Known rows, with every way that one mark hangs from another
tipe(bafis safin(sulas(kuzef(dosevi)))): [-17.2 -1.6 -23.2 4.9 -10.4 17.4 10.1 -17.6 -15.6 -0.3 -35.3 5.0 25.4 -13.3 -10.8 9.9 -14.1 18.2 7.1 -4.1 -23.0 -5.8 -16.9 12.5]
bemol(dosevi(bafis) momib sulas): [36.4 -15.2 -23.9 -3.4 18.9 -24.4 2.0 0.7 11.4 5.7 2.3 -6.3 -4.3 -14.1 -11.8 -28.0 -22.4 23.4 21.0 -20.5 -37.3 3.4 20.6 -1.2]
kuzef(sulas): [-0.8 5.0 -1.2 5.9 -5.5 -5.2 -1.2 1.6 -1.1 -15.4 -14.4 7.6 -2.8 5.2 8.4 9.4 7.6 4.6 3.6 4.1 -2.1 -3.9 -10.2 -1.4]
tipe(safin(sulas(bafis))): [-9.8 9.7 -7.2 -0.8 4.9 4.2 -3.2 -8.2 2.7 10.8 -15.5 5.0 15.3 0.8 -1.9 20.6 -5.5 8.0 -0.1 5.9 -2.8 -5.1 -8.1 19.7]
momib(bafis(tipe) kuzef(dosevi)): [12.8 -9.3 -9.9 0.3 -3.4 10.0 9.8 -13.3 9.5 -19.8 -28.3 9.9 7.1 1.5 13.3 -12.1 -35.9 -5.3 5.1 5.8 -14.5 22.6 -15.6 15.6]
kuzef(dosevi(bafis) sulas tipe): [-6.8 -6.4 0.5 3.9 5.9 -17.2 16.8 -11.2 3.3 -32.6 -34.7 25.5 15.0 -9.2 1.1 9.2 3.0 6.9 5.7 -2.2 -19.2 3.4 -16.1 -0.7]
sulas(bafis kuzef): [3.7 10.8 4.0 -0.8 -6.2 -9.8 -5.1 -9.2 -14.1 10.6 -21.0 9.5 -1.8 2.9 -9.9 9.9 6.0 17.0 -18.1 -7.0 0.1 -22.0 -24.1 21.1]
kuzef(dosevi): [-0.2 -6.8 -4.5 2.5 4.3 -7.9 8.5 3.0 4.9 -10.8 -14.6 5.7 10.7 -3.9 -2.5 -3.0 -2.2 0.5 -5.0 -6.1 -4.6 -0.2 -7.8 -4.1]
sulas(bafis kuzef(tipe)): [-5.0 5.1 12.3 4.9 -6.7 -1.8 2.5 -13.3 -10.4 4.4 -37.9 15.3 4.1 2.3 -9.3 9.5 6.8 12.3 -15.2 -5.3 -2.2 -13.1 -23.3 26.4]
bemol(momib sulas(kuzef) tipe(bafis)): [16.1 -11.7 -24.0 13.4 5.0 10.4 2.2 -12.0 -9.5 8.6 -27.4 -16.7 0.7 -13.9 -14.4 -17.9 -35.2 30.6 12.4 -14.9 -38.8 0.4 3.0 12.4]
bafis(tipe(safin(momib(kuzef(dosevi)) sulas))): [-6.6 -6.6 -11.6 -0.8 -8.5 9.8 31.3 -12.2 22.5 -12.3 -50.8 -1.1 18.4 -18.4 -5.1 2.9 -44.2 -9.3 6.0 7.0 -23.0 20.8 -8.5 21.5]
safin(sulas(bafis(tipe) kuzef(dosevi))): [7.6 15.0 -26.0 4.6 0.9 4.2 13.8 -19.4 -0.2 6.5 -58.4 11.3 12.0 1.4 -24.0 21.1 -11.4 28.9 -13.0 -5.9 -17.0 -23.3 -38.9 34.6]
sulas(bafis kuzef(dosevi(safin) tipe)): [-11.3 -3.8 4.3 -1.2 5.2 -11.4 16.4 -11.5 0.3 -12.0 -37.2 27.5 15.4 -4.4 -13.0 3.6 -3.8 17.1 -22.4 -6.7 -14.6 -14.9 -31.1 8.5]
dosevi(bafis): [2.7 0.8 -1.7 -10.2 8.2 -12.2 2.2 -11.3 -4.2 -0.6 10.6 6.5 1.2 -9.4 -5.2 3.5 -3.2 6.4 3.6 -1.8 -10.7 -0.9 1.1 -0.6]
kuzef(sulas tipe(bafis)): [-17.6 -5.9 -0.4 14.2 -10.9 26.9 4.3 -15.5 -7.3 -19.4 -26.8 12.4 6.8 -2.6 8.0 9.2 0.7 8.6 15.3 10.8 -9.2 12.2 -8.8 0.7]
sulas(bafis): [1.4 4.8 3.9 -0.6 4.4 -3.9 -6.5 -5.4 -0.8 6.3 -5.8 7.6 1.6 3.2 -1.7 8.8 2.5 7.9 -11.6 0.7 5.5 -7.2 -11.4 10.7]
safin(momib(kuzef(dosevi(bafis(tipe)))) sulas): [5.3 1.0 -11.1 -7.1 6.4 -7.9 33.1 -22.6 19.9 -15.0 -47.0 5.2 6.1 -24.4 -17.9 4.4 -42.8 -2.6 4.2 0.6 -32.3 13.5 -12.2 23.9]
kuzef(dosevi sulas tipe(safin(momib))): [-21.9 -14.6 5.3 6.9 -11.1 -0.7 29.0 1.1 7.6 -29.6 -47.0 8.1 24.1 -19.2 3.9 5.6 -15.3 -8.9 4.9 8.8 -11.9 17.0 -9.3 1.9]
safin(sulas): [-2.4 11.5 -8.1 3.4 7.0 1.7 2.7 -2.5 4.9 2.2 -16.7 -2.8 0.2 0.5 -7.4 9.9 -3.6 0.5 5.6 0.7 -6.6 -4.4 -1.9 11.4]
bemol(sulas): [6.5 -1.9 0.0 2.5 5.4 -6.0 -6.0 -0.7 2.8 -2.4 -12.2 -0.1 -1.2 7.9 -4.3 -2.3 -2.9 11.1 10.1 -13.5 -10.6 -5.5 4.2 1.3]
bemol(momib(bafis kuzef(dosevi sulas tipe))): [9.1 -18.2 3.8 15.2 -7.4 -7.8 7.5 1.6 14.4 -41.7 -53.6 12.7 5.6 -9.5 24.8 -21.3 -28.8 -18.8 9.8 1.3 -20.1 27.4 -11.3 12.7]
bafis(tipe(safin(momib(kuzef)))): [-4.3 -11.7 1.5 -6.7 -19.2 15.8 20.2 -12.0 12.2 -3.9 -19.9 -3.9 7.6 -14.3 4.6 -4.0 -39.5 -9.9 5.6 12.3 -11.9 25.0 1.4 14.7]
safin(sulas(kuzef)): [0.1 17.3 -8.3 3.5 -4.1 -4.5 3.8 -6.0 -8.9 6.6 -32.5 -0.8 -2.6 0.6 -15.1 11.0 0.4 9.3 -1.2 -7.2 -11.9 -18.9 -14.8 22.1]
tipe(safin(sulas)): [-11.4 5.0 -11.1 -0.1 0.4 8.0 2.8 -2.9 3.6 4.6 -10.2 -2.8 13.6 -2.5 0.3 11.7 -8.0 -0.3 11.2 5.2 -8.1 1.8 2.8 9.3]
safin(momib): [-3.1 -0.7 5.9 -3.6 -2.6 -1.6 14.4 1.6 1.4 0.5 -8.0 -11.0 -2.9 -15.9 -9.6 -2.3 -16.7 -9.0 -2.5 5.2 -2.0 7.5 2.9 4.9]

Rows
[-3.2 13.3 -18.8 -10.0 12.6 15.8 24.0 -17.4 15.3 8.7 -22.1 -1.6 1.3 -12.6 -24.7 17.7 -38.2 14.3 -5.6 17.7 -17.0 -2.2 -15.8 18.8]
dosevi(safin(momib sulas(bafis(tipe))))
[-5.9 4.2 21.2 -5.4 -2.1 -21.5 10.0 -5.4 13.9 -25.3 -25.2 18.5 -9.0 -8.1 6.7 5.0 -20.5 -4.3 -14.1 11.3 -9.0 3.9 -19.4 6.6]
dosevi(safin(momib(kuzef(sulas(bafis)))))
[-13.6 -6.1 23.2 -9.8 0.9 -21.4 26.0 -15.4 13.8 -37.9 -25.8 23.0 -4.1 -21.6 4.1 -1.0 -26.0 -10.5 3.7 10.7 -27.1 18.4 -6.4 0.0]
dosevi(bafis safin(momib(kuzef(sulas tipe))))
[6.9 3.0 -19.1 7.5 -0.9 3.2 8.6 -11.7 7.8 -15.5 -40.4 19.3 11.8 6.1 -0.5 19.4 -3.7 24.2 -7.9 4.7 -6.9 -8.3 -34.1 11.5]
kuzef(dosevi sulas(bafis(tipe)))
[38.1 -18.9 -8.3 -2.4 12.4 -33.5 0.0 -1.4 19.8 -5.7 -9.6 2.3 -9.5 -12.1 -0.8 -35.7 -28.4 11.7 18.7 -24.1 -40.4 12.2 19.5 4.9]
bemol(dosevi(bafis) momib(kuzef) sulas)
[-22.4 4.5 -10.3 2.9 -1.1 26.4 14.9 -24.4 -9.1 -2.7 -29.6 10.9 6.9 -9.4 -16.9 7.8 -15.3 17.6 7.5 5.0 -26.8 -4.1 -13.5 10.0]
dosevi(safin(sulas(kuzef(tipe(bafis)))))
[-18.5 -7.3 4.4 8.1 -12.7 8.0 6.7 -3.3 1.1 -19.3 -24.2 13.2 16.2 1.0 16.1 11.0 3.3 -0.2 12.7 10.4 -5.5 10.4 -4.4 1.4]
kuzef(sulas tipe(safin))
[-23.2 -7.9 -1.9 4.3 0.9 6.5 32.9 -3.1 13.1 -11.7 -49.3 -2.4 26.9 -23.4 -11.7 6.1 -26.1 -13.3 6.6 5.8 -16.8 17.1 -1.3 14.5]
kuzef(dosevi tipe(safin(momib sulas)))
[-12.7 8.9 -2.0 -4.3 2.1 3.3 10.9 -6.9 3.9 11.6 -23.8 -5.8 12.0 -15.0 -11.6 18.7 -22.1 -1.4 -2.7 11.0 -5.0 1.8 -5.6 24.3]
tipe(safin(momib sulas(bafis)))
[-20.9 -4.6 2.5 -0.1 -13.0 21.6 12.6 -17.4 2.7 -3.9 -26.0 -5.9 9.5 -22.5 0.6 1.9 -38.0 -12.4 14.8 11.8 -17.7 25.3 5.5 16.8]
tipe(bafis safin(momib(kuzef) sulas))
[-29.5 -18.6 2.9 0.9 -14.4 36.8 19.7 -16.3 -6.3 -0.8 -14.0 -5.7 19.9 -26.3 -3.1 -0.3 -29.1 -5.3 14.3 16.5 -10.5 29.6 8.9 4.3]
kuzef(tipe(bafis safin(momib)))
[-10.1 -5.3 3.3 -10.4 3.3 -22.4 25.4 -12.9 13.5 -17.0 -33.9 6.7 17.6 -29.6 -5.7 1.8 -35.7 -14.2 5.3 -1.7 -28.0 16.6 -1.8 15.3]
tipe(safin(momib(kuzef(dosevi(bafis))) sulas))
[1.7 -3.7 -21.1 -20.6 3.2 -8.9 39.2 -22.4 -0.9 -7.4 -18.1 8.5 8.4 -29.7 -30.3 0.7 -39.3 22.0 -8.8 0.7 -36.0 -7.0 -22.1 2.6]
sulas(kuzef(dosevi(bafis(tipe) safin(momib))))
[2.4 0.0 13.6 9.2 -3.4 -26.1 -1.2 -3.8 11.5 -31.5 -46.6 29.1 4.5 6.0 15.4 7.5 3.0 1.2 -14.3 -5.2 -3.7 -2.6 -29.7 11.5]
momib(kuzef(dosevi sulas(bafis)))
[-2.0 -6.1 -1.7 -11.1 -16.9 -1.7 21.1 -21.7 7.6 -19.9 -23.6 10.2 5.9 -18.5 7.6 8.8 -35.0 1.2 13.0 14.5 -24.1 20.0 -7.9 12.6]
dosevi(bafis(tipe(safin(momib(kuzef(sulas))))))
[9.5 -12.8 -17.7 -10.2 21.5 -14.0 32.4 -5.7 7.5 8.3 9.4 -12.3 12.7 -32.4 -8.8 -15.2 -42.8 9.2 11.7 12.1 -32.5 28.7 19.0 4.0]
bemol(dosevi(bafis) tipe(safin(momib)))
[9.9 9.7 -13.0 -1.3 -10.1 10.2 3.0 -19.5 -9.6 14.8 -27.0 8.4 0.7 5.2 -13.9 14.2 -6.0 28.4 -13.8 -0.5 -5.6 -18.5 -29.6 27.5]
sulas(bafis(tipe) kuzef)
[3.7 -16.2 -12.7 -3.4 -9.8 16.1 10.0 -13.9 8.5 -17.3 -21.3 10.3 20.6 -1.7 20.9 -10.2 -40.1 -5.6 10.8 10.3 -15.8 28.3 -10.8 13.3]
momib(bafis(tipe(safin)) kuzef(dosevi))
[2.5 15.1 -15.9 -1.6 4.3 17.5 18.2 -16.5 9.8 13.9 -37.2 -8.0 1.0 -10.0 -23.6 20.6 -29.9 10.2 -3.5 13.2 -9.4 -1.1 -15.9 32.8]
safin(momib sulas(bafis(tipe)))
[-14.2 4.2 -5.8 -4.1 -2.1 6.8 17.2 -1.7 4.8 5.3 -18.6 -13.6 10.8 -18.1 -9.5 9.6 -24.8 -9.1 8.7 10.1 -10.3 9.0 5.8 13.4]
tipe(safin(momib sulas))
[-14.4 -6.0 6.6 -4.5 -17.4 13.5 18.5 -9.9 -17.1 -1.4 -29.1 -5.3 12.2 -19.0 -0.9 -4.8 -33.5 -9.9 6.8 12.9 -12.2 17.7 -5.9 25.6]
sulas(kuzef(tipe(safin(momib(bafis)))))
[-9.5 -6.5 27.3 11.2 -6.5 -19.9 20.4 -6.0 16.5 -36.6 -71.7 23.3 7.0 -11.0 6.0 4.9 -13.3 -12.9 -14.0 1.9 -8.1 12.8 -26.2 21.6]
safin(momib(kuzef(dosevi sulas(bafis) tipe)))
[-19.2 -14.2 6.1 0.6 -16.5 -1.8 31.3 -4.5 -4.9 -9.8 -47.7 2.5 24.2 -24.3 -12.1 -2.4 -19.5 -4.4 -6.2 -2.8 -14.8 6.7 -12.2 14.0]
sulas(kuzef(dosevi tipe(safin(momib))))
[14.6 -24.8 -0.8 2.3 5.6 -8.9 17.2 5.6 30.2 -14.0 -9.6 6.8 -3.7 -14.1 8.0 -40.5 -30.2 -6.0 6.2 -2.4 -28.4 26.5 15.4 -5.1]
bemol(dosevi(safin) momib(kuzef(tipe)))
[15.4 -10.0 -46.7 7.3 31.2 17.2 21.7 -4.9 17.9 9.2 2.5 -17.1 2.8 -24.3 -12.3 -25.2 -50.9 23.1 18.5 11.0 -45.5 22.5 17.0 -4.1]
bemol(dosevi(safin(sulas)) momib tipe(bafis))
[2.4 -1.0 -8.3 -1.5 6.9 -25.4 9.2 -7.1 -0.6 -27.0 -17.7 19.9 9.0 -8.6 1.1 9.7 2.5 11.4 2.4 -4.1 -17.0 -5.3 -16.9 -5.6]
kuzef(dosevi(bafis) sulas)
[-3.4 -23.4 6.4 11.9 -13.1 22.5 2.9 -13.0 7.9 -11.3 -25.3 1.6 2.0 -17.3 9.1 -21.6 -26.4 -10.2 11.3 -0.4 -17.7 28.0 8.3 8.0]
bemol(momib(kuzef(tipe(bafis))))
[-12.2 -5.6 5.9 -6.4 19.9 -20.4 24.1 -18.7 23.4 -31.6 -34.1 29.5 12.7 -13.8 -4.0 -1.3 -21.9 -5.5 2.9 -4.0 -34.8 10.7 -8.6 4.1]
momib(kuzef(dosevi(bafis safin(sulas)) tipe))
[9.2 -11.6 8.5 12.4 -11.3 0.0 -0.5 -0.9 9.5 -30.9 -39.2 7.4 -5.0 -5.0 27.2 -18.1 -27.2 -19.2 15.0 7.1 -16.0 27.5 -3.5 17.3]
bemol(momib(bafis kuzef(sulas tipe)))
[-10.7 6.7 24.7 5.9 1.7 -3.9 16.1 -13.1 17.2 -8.3 -60.4 7.2 -0.7 -10.8 -7.5 8.3 -22.8 -17.7 -6.9 5.1 -8.1 13.2 -10.7 37.8]
safin(momib(kuzef(tipe)) sulas(bafis))
